Each row comes from the steps of one walk. Every step used is in the known rows, and no mark comes twice. Write the walk behind each row, first mark first.
Known rows
dalef/mevab/sizu/radum: [ -2.9  -7.7  29.6   8.8  18.7   6.1  20.4   4.0   4.7  16.6  10.4  -8.0
  -7.0 -12.5  -3.1  19.7 -22.3  -0.6  -6.5 -18.6  -0.6   1.0 -37.8]
sizu/vaza/vepa/mevab/dalef: [ -7.3  -2.8 -25.3  -0.5   2.8   7.5  21.6  17.8  25.1  -4.4  10.0   8.0
  33.1  -5.7 -13.3 -12.0 -13.1   2.2   8.7 -34.9   1.6   2.0  -2.3]
sizu/vaza/vepa/mevab: [ -4.1 -31.9 -17.1  -5.6   8.5   4.4   9.2   9.5  17.0   1.9   8.0  -3.6
  39.6 -15.4  -4.2  -5.3 -22.4   4.6  -4.1 -19.1   1.3  18.3  -3.8]
dalef/mevab/sizu: [  8.9 -16.9  32.6  -6.2  12.4  -2.2  15.5  -2.9   9.3  -4.6   6.9  -2.5
  -6.3  -6.6  -7.1   5.0  -7.3  -4.3  -0.8 -16.9 -23.6   4.3 -33.2]
vaza/radum/sizu/mevab/dalef: [ -6.1  27.1   7.0   8.8 -27.6  -0.9  17.0 -21.6  16.9 -35.6 -20.4  13.0
 -12.2   4.5  -9.6  -0.3  19.5   7.3   3.3 -66.1   0.4 -61.9 -22.7]
vepa/mevab/dalef: [-31.1   2.7   8.5  -2.0 -15.1   7.6  11.8   3.3  24.6 -28.7  -3.6   1.1
  13.4  -0.7 -17.2  -3.2  -5.2  -2.5   5.6 -36.3  -7.9  -0.4 -11.3]
sizu/vaza/radum/vepa: [ 29.5 -29.2 -18.7  -4.4  10.2   6.8  12.9  -3.8 -10.2  -4.3  -2.3  14.3
 -10.8  -8.8  27.7   0.0  16.0  18.6 -17.2 -29.9  11.9 -10.9   3.5]
vepa/nute: [  2.3 -14.5  10.0  -3.6 -13.1 -20.2   3.9   6.2  -3.2 -15.7  -9.7 -10.9
  -4.3 -34.3  23.1   9.3  -3.5   7.0  -4.0 -18.2 -14.2  19.6  -8.1]
radum/vaza: [-14.7 -21.4   8.1 -11.1  19.1  -8.9   4.8   2.4  -1.5 -19.2 -28.7 -10.9
 -16.8  -6.8   5.8   8.6   5.4 -14.7 -10.1 -19.7  -1.3   1.7   2.6]
vaza/radum: [ -4.3 -29.7   5.8   2.7 -16.0   4.8   4.1 -11.1   0.8 -10.4  -9.8  -0.3
 -11.7 -12.3   0.5  11.7   6.7  -1.4  -4.1 -34.0 -11.2 -18.1 -14.4]
dalef/mevab/sizu/vaza: [ 23.6 -10.3   6.2   3.1  22.6  -7.6  23.6   5.9   8.0   6.1   7.7   3.9
  -3.6   1.9   9.6   6.1  -4.8   2.4  -1.2 -14.2  -7.8  10.0 -28.0]
dalef/mevab/sizu/vaza/radum/vepa: [ 47.6 -12.3  -2.5 -15.8  24.7   9.6  27.5   1.8   0.7   8.9  10.8  16.5
  -9.5  -0.8  13.3  -8.8  13.2  18.0  -6.7 -23.8   1.2 -19.6 -19.8]
pipad/nute/vepa/mevab/sizu: [-22.2 -17.8   4.4  -6.3  -9.7  -5.6  -1.6 -21.8  16.6  -1.1 -25.1 -17.4
  33.0  -7.5  -9.3 -11.5  -5.8 -15.1   0.4  -1.5   5.5  12.6 -40.8]
radum/sizu/mevab/dalef: [-12.4  26.6  19.7  14.6 -16.5 -11.1  12.4 -20.8  14.8 -41.4 -20.4  10.6
 -10.7   4.9  -2.7   0.3   7.7   4.3  -0.9 -54.5  -5.0 -32.8 -18.4]
pipad/nute/mevab: [-20.8 -24.1  -5.2  -4.2 -32.4   9.4  25.7 -12.4   7.5 -20.7 -12.6  -3.6
   7.6 -20.9  11.7  27.3 -13.9 -20.1  -3.5  15.3  -6.2   6.2 -12.3]
nute/vepa/mevab: [-22.5 -45.5  10.5  -2.6 -13.9  -5.1 -11.9 -10.9  20.9 -35.3 -32.3 -18.3
  29.4 -17.9 -20.7  -6.2  -8.8  -2.9  -2.6 -29.8  -2.0  33.2 -22.2]
sizu/mevab/dalef: [-22.8  22.6   6.5  10.9  -8.2   2.2   9.4 -24.7   6.8 -40.0  -6.1   4.7
  -5.9   7.5  -8.6   2.8  -0.6   4.3   1.8 -55.3 -13.3  -7.8  -8.7]
radum/vaza/vepa: [ -4.6 -34.8   0.7 -15.7  23.7  -6.5   6.1  11.0   1.8  -6.5 -16.1  -9.2
   6.6 -17.7  -6.7  -3.1  -8.4 -13.1  -5.2 -19.9  -8.9   3.9   9.4]
radum/sizu/vaza/vepa/mevab: [  8.3 -29.6  -3.5  -3.7   1.5 -10.3  12.4  10.2  23.5   2.4  -4.0   0.6
  39.2 -20.1   1.3  -9.6 -13.5  10.6  -8.7 -19.9   8.0  -4.4 -12.1]
mevab/sizu/vaza/radum/vepa/nute: [ 43.5   4.2 -12.1 -26.1  10.7 -11.6  20.8   8.3  -5.4  13.8   3.9  14.7
  -4.7 -13.4  38.6 -11.5  25.9  25.0  -3.1 -24.4   6.8 -21.6  -9.1]
mevab/dalef: [-15.0  -2.5   7.2  12.6  -9.9  -0.4  13.3  -1.6   1.8 -28.1  -4.8   6.5
 -13.6  -1.7  -1.9   2.0   0.3  -5.5   2.4 -40.9 -16.5  -0.6  -5.6]
vepa/nute/mevab/sizu/radum/vaza: [-19.5  13.7  11.1 -33.0   2.8  -8.7  34.5  25.5  13.4   7.1 -22.8 -10.0
   5.5 -21.2  11.3  28.7   0.7  -8.4   9.4 -10.5  17.6 -10.0 -11.3]
vaza/radum/vepa/nute/mevab: [ 18.9 -22.9  -1.5 -38.0 -32.0  10.2  24.1   8.6   8.8 -29.2 -12.9   6.5
   3.9 -38.2  17.9   9.0  11.8  16.6  -2.4 -15.8  -1.0  -9.0   4.1]
vaza/vepa/mevab: [-17.7 -38.6   8.5 -11.6   1.4   7.8  -0.8   1.9  18.2  -7.2   0.4 -10.4
  41.2 -22.4 -22.8  -6.4 -27.7   0.8  -4.1 -20.1 -11.7  14.1  -7.3]
mevab/sizu: [ -8.5 -12.6  29.1  -0.6   5.5  -9.0   2.6  -8.9  -0.5  -1.0  -3.9  -1.8
  -4.7   1.6   4.3   3.7   1.1  -3.8  -1.8 -23.6 -15.7   1.0 -22.3]
mevab/sizu/vaza: [  4.9  -9.5   5.7   5.0  14.3 -15.4   9.5  -3.0   0.1  10.4  -0.5   6.1
  -4.9   8.0  22.3   4.5   7.2   3.0  -2.7 -24.7  -1.5   6.3 -15.4]
sizu/radum/vaza/vepa: [-13.8 -24.6  -3.1  -5.3  28.5   1.8  13.3  19.8  -3.2  12.4 -14.3 -15.4
   5.3 -23.2  -2.3   9.3 -24.9 -11.0 -10.2 -19.8   9.9  -2.7   4.3]
dalef/mevab: [  7.0 -32.1  17.4   4.6   5.8   1.3  14.0  -0.8   6.1 -20.9   1.8 -10.3
  -6.7 -21.8  -4.4  13.3 -17.4  -2.2  -8.3 -18.2 -23.5  18.3 -20.1]

Which walk is each row?
[  4.4 -10.2  23.2 -37.1   5.2  19.7   7.9  -6.8  13.5   2.5   0.0   8.9
  17.7   2.2  -9.2 -18.0  16.0  12.0  -8.5 -29.5   3.9 -28.3 -17.6] => vaza/radum/vepa/mevab/sizu
[  1.7  14.0  -5.1 -13.9 -19.2   9.5  40.9  23.4   4.1 -25.9  -2.8   9.3
   3.9 -33.0  15.3  15.6  -8.3  15.2  -0.5 -21.3  14.2   3.8   4.3] => sizu/radum/vepa/nute/mevab/dalef
[ -2.7 -21.3 -10.6 -41.5  -5.8 -11.1  23.7  26.0  17.9 -19.9 -21.3 -10.3
  25.2 -41.1  -1.4  11.7  -8.0 -12.0  10.3  -5.6  -6.9   9.7  12.0] => radum/vaza/vepa/nute/mevab
[-29.2   3.6   7.2   2.9 -16.7  11.7  36.8  -6.2   3.0  20.0  -3.4  -3.6
   9.0 -13.7  12.7  37.5 -21.5 -15.9  -2.0  12.6  13.6  -9.6 -30.4] => pipad/nute/mevab/sizu/radum
[ -3.7   2.5  21.8  -8.3  39.8   0.8  26.5  18.5   4.5  16.4  -9.5 -14.5
 -12.1  -4.8  -5.4  17.4 -12.4 -12.8  -5.4 -15.4  11.0 -10.9 -26.5] => dalef/mevab/sizu/radum/vaza
[ 11.9 -19.3  -2.4   3.1  21.0 -13.3  10.5   3.1   2.5  23.2  13.9   6.6
  18.0  -2.1   8.2  -5.3  -6.7   3.6   4.5 -21.6 -10.4   6.4 -10.2] => mevab/sizu/vaza/vepa
[ 19.7  -5.2   9.0 -45.5 -23.9   5.1  25.4   5.5  12.1 -12.3  -5.3  12.5
  10.1 -20.3  12.0   2.0  20.8  11.5   6.0 -17.9  -3.0 -21.0  -9.3] => vaza/radum/vepa/nute/mevab/sizu
[ 25.7 -34.7  -6.1  13.0   2.5 -23.8  11.2   9.7   5.6   3.5  -7.9   6.5
  10.5 -24.0  16.8  -3.1 -10.1   6.2 -10.4 -19.9  -0.7  -3.7  -3.9] => radum/sizu/vaza/vepa
[ -7.9  -2.0  20.1 -27.6 -25.9 -12.2  18.7   6.6  16.6 -12.1  -8.2  -0.5
  12.2 -21.1   9.1  15.9   1.1  -0.7  13.6 -10.2 -12.1   8.0 -18.0] => vepa/nute/mevab/sizu
[-28.0   4.9 -14.7   4.7 -41.2   8.6  36.6  -7.1  12.5 -30.8 -10.5   8.6
   0.4  -9.6   2.9  20.5  -8.4 -21.9  10.7  -2.2  -7.2  -6.1 -11.2] => pipad/nute/mevab/dalef
[-17.6 -12.5  16.5 -41.8  30.4  -1.0   5.9  12.5  23.8  11.6  -9.5 -12.7
  38.7  -1.9 -24.4 -19.8  -6.1 -12.8   4.6 -17.7  -2.2 -10.3 -11.4] => radum/vaza/vepa/mevab/sizu
[  9.6  -4.7  -6.5   2.9   2.9  -1.8  16.1  -3.6   0.9  16.9   0.6  12.2
  -8.1   8.8  14.1   6.2  19.2   4.6   6.5 -34.8   1.8 -26.2 -21.5] => mevab/sizu/vaza/radum
[ -7.8 -11.5 -21.0   1.2   0.5 -13.4   7.1 -13.6  15.3   7.5 -22.0 -11.2
  33.7   0.7   7.2 -11.6  -2.1  -9.2   1.1   1.1  19.7  16.7 -38.6] => pipad/nute/vepa/mevab/sizu/vaza
[-33.7 -11.7  15.0 -15.1  23.3  -1.4   3.5   4.9  17.3   1.2 -41.9 -21.5
  24.3  -0.7 -21.5  -0.3  -2.8 -12.1  -0.4 -26.6  33.0   2.6 -28.3] => nute/vepa/mevab/sizu/radum/vaza
[ -6.8  -4.4  26.9   6.7 -10.7 -15.4   2.6 -28.9   9.9 -28.8 -21.8  -2.6
  -4.8  -4.8   5.2   6.8   0.4  10.5 -14.4 -39.6  -2.0 -16.7 -19.6] => radum/sizu/mevab
[ 34.8 -10.3  -2.9 -12.6  18.5   3.0  15.5  -5.8  -7.0  12.6   3.8  20.7
  -8.7   8.9  25.2 -10.3  26.4  18.5 -13.1 -31.8  10.1 -23.2  -9.3] => mevab/sizu/vaza/radum/vepa
[  1.0 -31.0  20.0 -18.9   8.4  13.1   3.8  -2.5   9.1 -23.9  -5.4  -3.4
  18.6 -12.2  -1.5 -13.2  -7.2  14.7 -21.8 -17.2  -0.1  13.8  -1.9] => radum/vepa/mevab
[ 29.5 -21.1   0.1  -2.1  28.5  -5.7  21.4  10.2  11.5  19.3  20.4   4.3
  18.7 -11.9  -1.4  -4.4 -19.0   0.8   4.7 -14.2 -17.4  12.0 -20.7] => dalef/mevab/sizu/vaza/vepa
[-21.3 -10.0  18.3  -7.6  14.2  13.0  10.1   6.9  18.1  28.9  14.4  -8.8
  44.3 -13.9 -20.2  -0.7 -32.1   1.2  -2.7 -20.0   9.6  -4.8 -24.2] => vaza/vepa/mevab/sizu/radum
[ -5.2  -1.3  -2.5 -13.8   0.4   6.6  14.1  -1.0  19.6  14.5   1.7   5.7
  17.5  12.7  -1.5  -1.3  11.4   3.3   3.8 -32.5  10.8 -28.8 -26.7] => vepa/mevab/sizu/vaza/radum
[  3.6  -8.6  28.2  -2.4  28.3   7.2  11.0  -1.5 -12.8  16.5   3.6   3.2
  -7.3  -6.4  16.0   1.7  -5.1  13.6 -21.3 -22.8  10.0  -1.8 -13.0] => mevab/sizu/radum/vepa
[  8.0   1.7 -35.3  -9.2 -27.3  -9.6  38.3  28.5  20.7 -18.3   5.3  12.8
  25.9 -29.4   4.6   8.1  -7.6   2.8  24.0 -21.7  -5.9  11.5   7.6] => sizu/vaza/vepa/nute/mevab/dalef
[-13.8 -15.3 -11.6 -30.9  -0.3  -0.8  29.8  33.6  12.5   1.5 -16.6 -15.1
  23.2 -48.3   0.6  24.9 -23.9  -7.3   5.4  -6.2  15.3   3.6   7.9] => sizu/radum/vaza/vepa/nute/mevab
[ 30.1   1.0  -1.0 -35.3  -1.5 -10.2  30.4  14.2   6.4  -6.9   0.2  15.9
  12.2 -14.9  34.9   3.0  12.2  19.4   0.1  -5.5   7.0  12.1  -1.6] => radum/vepa/nute/mevab/sizu/vaza
[ 22.4 -22.2 -24.5  -1.0   3.0 -22.4  13.8  19.6  -0.9   7.9   8.2  -5.8
  17.9 -37.0  24.6   0.1 -15.2  14.4  -0.1 -17.5  -7.9  22.6   3.8] => sizu/vaza/vepa/nute
[-28.3 -17.1   0.1   7.1 -17.9  -2.2   0.4  -4.4  26.2 -45.9 -29.8  -6.9
  21.7  -7.9 -29.4 -13.4  -2.5  -3.9   7.6 -43.7  -1.6  19.8 -19.9] => nute/vepa/mevab/dalef
[  5.0 -12.6  13.3 -15.6  47.9   4.3  25.2  22.5   7.3  29.0   1.4 -13.0
   9.8 -17.4 -17.9   5.0 -27.0 -13.7  -1.2 -13.2   3.3  -8.5 -21.4] => dalef/mevab/sizu/radum/vaza/vepa
[ 11.2   7.4 -27.7 -13.3  -1.1  21.3  26.8   8.6  13.7 -19.1   2.1  22.8
   9.3   5.9   1.7 -16.1  17.7  18.3  -2.0 -45.4  16.6 -26.1   3.3] => sizu/vaza/radum/vepa/mevab/dalef
[ -7.9 -18.7   6.2 -17.7 -35.6  -7.3  17.8  10.5  13.9 -31.8 -15.1  -5.3
   9.7 -38.4  12.8  25.7  -6.3   2.2   5.8  -9.6 -10.2  21.9  -3.2] => vepa/nute/mevab
[-23.9 -35.9  -9.5   1.5 -19.6  -3.3  -1.0 -19.9  13.8 -19.4 -30.8 -24.1
  30.3 -21.0  -5.5  -1.5 -16.1 -14.4  -7.2  -0.1   4.2  25.1 -28.9] => pipad/nute/vepa/mevab
[-16.6   8.1   5.4  -1.4   6.9  25.4  22.9  11.8   8.3 -13.1   1.9   5.4
  12.1 -11.8  -4.5  -4.1 -17.6  14.8 -14.4 -33.2  20.2  -8.9  -5.4] => sizu/radum/vepa/mevab/dalef
[  9.2 -30.6  -0.1 -10.7  -2.0 -18.1   3.4  11.5   2.0  -1.9   2.2 -12.1
  16.7 -46.6   9.8  -2.5 -18.4   5.8  -0.7 -17.2 -22.0  21.1  -4.6] => vaza/vepa/nute
[-10.4 -40.4 -12.0  18.4 -14.7 -15.9  -2.0 -26.9  -5.1 -16.5 -32.3 -18.7
   3.5 -25.1   9.3   4.5  -7.6 -15.8  -8.6  -2.9  -1.5  27.3 -25.3] => pipad/nute/vepa
[  7.2 -22.0  -6.5 -27.9  17.6 -20.8   8.0  21.4   3.0  -2.3 -14.9 -16.8
  11.4 -40.6   7.8  -4.3  -8.0  -7.6   2.5 -13.4 -10.8   7.1   9.0] => radum/vaza/vepa/nute
[ 24.2  -5.4 -10.2 -13.0  15.9 -26.3  14.8  17.9   2.4  25.5  13.9   0.3
  21.3 -24.3  23.2  -6.7  -4.6   9.7   5.9 -16.8  -6.6  11.5  -9.2] => mevab/sizu/vaza/vepa/nute
[-23.3  -0.8  -8.4 -26.7  13.6   6.8  16.5  21.6  24.0 -18.1 -10.6  -4.2
  26.6  -6.1 -31.0 -17.7  -4.2 -16.2   9.9 -32.7  -2.0 -11.6   4.3] => radum/vaza/vepa/mevab/dalef
[  7.5 -23.8  18.4   4.5 -22.1  -9.2   6.9 -10.0   7.8 -13.9 -22.5   5.4
 -13.5 -17.7   8.9   7.0  12.9   1.2  -9.0 -35.0  -1.8 -37.5 -25.3] => vaza/radum/sizu
[ -2.0  -8.6  -8.1 -11.5 -19.8  10.4  27.5  -0.7  14.1  -0.7  -7.9  19.6
   7.1   6.0   6.8  22.4  19.1  -0.7  12.7 -26.3   3.2 -21.0 -18.2] => nute/mevab/sizu/vaza/radum
[ 36.5 -18.9 -12.1   0.7  -4.1 -37.2  16.0  21.1   5.2   5.5  -5.4  -2.8
  15.5 -42.7  29.5  -3.8  -6.9  15.5  -4.2 -15.3   0.2   0.9  -6.6] => radum/sizu/vaza/vepa/nute
[-18.4   5.7  19.2  -5.4  32.6  -3.3  17.5   6.8  -0.7  20.7 -17.5  -9.2
 -13.5   2.4   5.9  14.7  -1.4 -12.0  -7.4 -22.7  19.8 -17.9 -15.2] => mevab/sizu/radum/vaza
[-31.6  -8.3  -0.6   8.2  -4.3   0.9   6.5 -16.2  12.5  18.7 -20.5 -22.0
  32.0 -14.1  -5.9   3.9 -23.3 -11.3  -5.3  -2.8  27.0   7.0 -45.2] => pipad/nute/vepa/mevab/sizu/radum
[ 16.4 -21.3   2.0  17.4  -0.9 -24.7  13.7   1.2   0.9  -7.7 -18.3   5.4
 -13.8 -12.2  28.7   9.0   6.4   6.8 -16.1 -24.2   7.2  -3.7 -11.2] => radum/sizu/vaza
